Each row was made from one small tree. Brackets hold a mark, then the marks that hang from it, in the order of their numbers. Every link used is in the known rows. Write each row's tree.
Known rows
[Q_526 Q_847 [Q_973 Q_553]]: [-30 -18   3 -23 -28  -1   2 -18  34  23 -17 -14 -23 -46   1   3   6]
[Q_957 Q_973]: [  0   8  21 -32 -26  11  30  13  -8  16   4  10 -15  -4   0 -21  -3]
[Q_821 Q_780 [Q_973 Q_553]]: [-12  31  15 -22  19   8  28 -19 -20  22  16  23 -20 -24   7  22 -16]
[Q_957 Q_780 [Q_973 Q_553]]: [ 14   5  22 -14 -37  19  38 -16 -46  24  25  11 -17 -13  18 -13  27]
[Q_957 Q_780 [Q_847 Q_526] Q_973]: [  5  -6   4 -16 -49  39  53 -18 -53   0  40   5 -23  35  -7 -35  -9]
[Q_821 Q_780 Q_973]: [-17  39   3 -42  19  12  20  -6 -24  22  18  28 -10  -3  -6   9 -41]
[Q_780 [Q_821 Q_973]]: [  5  12  14 -41  21  16  22  20 -26   8 -10  17  -6 -17 -35  -6 -21]
[Q_957 [Q_780 Q_821] [Q_847 Q_526]]: [ 17 -19   4  -8 -22  36  34 -21 -60 -27  24  10  -7  33 -37 -28 -12]
[Q_821 [Q_973 [Q_553 Q_780]]]: [ -8  15  13 -41  -1   7  40   8 -40  12  11  11 -14 -27  16  17 -25]
[Q_973 [Q_553 [Q_780 Q_821]]]: [ 16  -2  25 -27  -6  12  32  -6 -40 -29  -8  14  10 -23   0  11   3]
[Q_821 Q_780]: [-10  20   7 -26   2   6  12 -18 -12   0  14  27   0   7  -3   5 -29]
[Q_847 [Q_526 [Q_973 Q_553 Q_821]]]: [-18 -36  -8   9   8  14  34  -1  10   5 -15 -21 -33 -41  23 -13 -13]
[Q_847 [Q_526 Q_973]]: [ -9 -30 -10 -24 -10  11  15   7  20   0  -9   2 -25 -14 -11 -26 -44]
[Q_957 Q_780 Q_847 [Q_973 Q_821]]: [-15  17  10 -12 -35  35  54  -7 -65  28  37  -6  -3  16  18 -28  17]
[Q_957 Q_847 [Q_973 [Q_553 [Q_780 Q_821]]]]: [  7   4  41 -31 -35  29  65 -20 -56 -22   8  14   7 -21   6   1  38]
[Q_973 [Q_553 Q_780]]: [  0  -1  17 -26 -20   0  29  -5 -27 -10  11   7  -1 -15  22  12 -13]
[Q_780 [Q_821 [Q_973 Q_553]]]: [ 10   6  24 -27  22  13  27   8 -26  11 -10  15 -14 -39 -20   4   5]
[Q_780 Q_821]: [ 12  -6  18 -28   3  12  13   9 -14 -13 -12  18   4  -5 -30 -13  -9]

Write each row's tree
[-20  19  10   6  19  12  32 -24 -23  10   8   4  -9 -20  28  20   0]	[Q_973 Q_553 [Q_821 Q_780]]
[ -2  15   3 -14 -19  27  44   5 -56  29  18  -5  -8   4  19 -23   5]	[Q_957 Q_780 [Q_973 Q_821]]
[-17 -30 -13  -5  -1  18  50  -2 -16 -11  -9 -18 -21 -41  37   0 -29]	[Q_847 [Q_526 [Q_973 [Q_553 Q_780] Q_821]]]
[-20 -31 -17  -6   6  17  29  14  11   6 -14 -18 -26 -20   9 -26 -39]	[Q_847 [Q_526 [Q_973 Q_821]]]
[-22 -15 -11   9  20  18  40 -29  -1  -1  -7  -4 -28 -40  26   5 -18]	[Q_847 [Q_526 [Q_973 Q_553 [Q_821 Q_780]]]]
[  4  15  11 -40  -7  33  33  -4 -74  12  29  23   4  10 -35 -15  -3]	[Q_957 [Q_780 [Q_821 Q_973]] Q_847]
[-13 -16   6 -38 -23  12  22 -24  -5 -14 -31  -1   2 -55  -6  14  10]	[Q_526 Q_847 [Q_973 [Q_553 [Q_780 Q_821]]]]
[-42 -15  -6  -6 -10   7  17 -10  24  27 -22 -32 -23 -50  21   7  10]	[Q_526 Q_847 [Q_973 Q_553 Q_821]]
[  4  20   9 -59  12  19  35  17 -53 -10  -7  20   4 -15 -19   7 -33]	[Q_553 [Q_780 [Q_821 Q_973]]]
[ 11 -39   5 -26  -5  20  42 -10 -21 -37 -22   8  -8 -45  -1  -4 -16]	[Q_847 [Q_526 [Q_973 [Q_553 [Q_780 Q_821]]]]]
[ 11  -3   1 -26  -2  43  44 -10 -69  -5  24  12 -17  23 -43 -22 -23]	[Q_957 [Q_780 [Q_821 Q_973]] [Q_847 Q_526]]
[-46   7  -6  -7  -1  13  20 -40  12  23 -14 -13 -16 -48  25  21   3]	[Q_526 Q_847 [Q_973 Q_553 [Q_821 Q_780]]]
[  4 -17  18 -40 -10  10  29  -9 -20 -14 -20  19  10 -56   2   6   6]	[Q_526 [Q_973 [Q_553 [Q_780 Q_821]]]]
[ -1 -15  -6  -8 -36  28  30 -16 -43  -7  39   4 -15  43 -18 -30 -28]	[Q_957 Q_780 [Q_847 Q_526]]
[-31   4   3  -5  16  10  27 -25  -2  21  -4   6  -6 -50  33  11   3]	[Q_526 [Q_973 Q_553 [Q_821 Q_780]]]
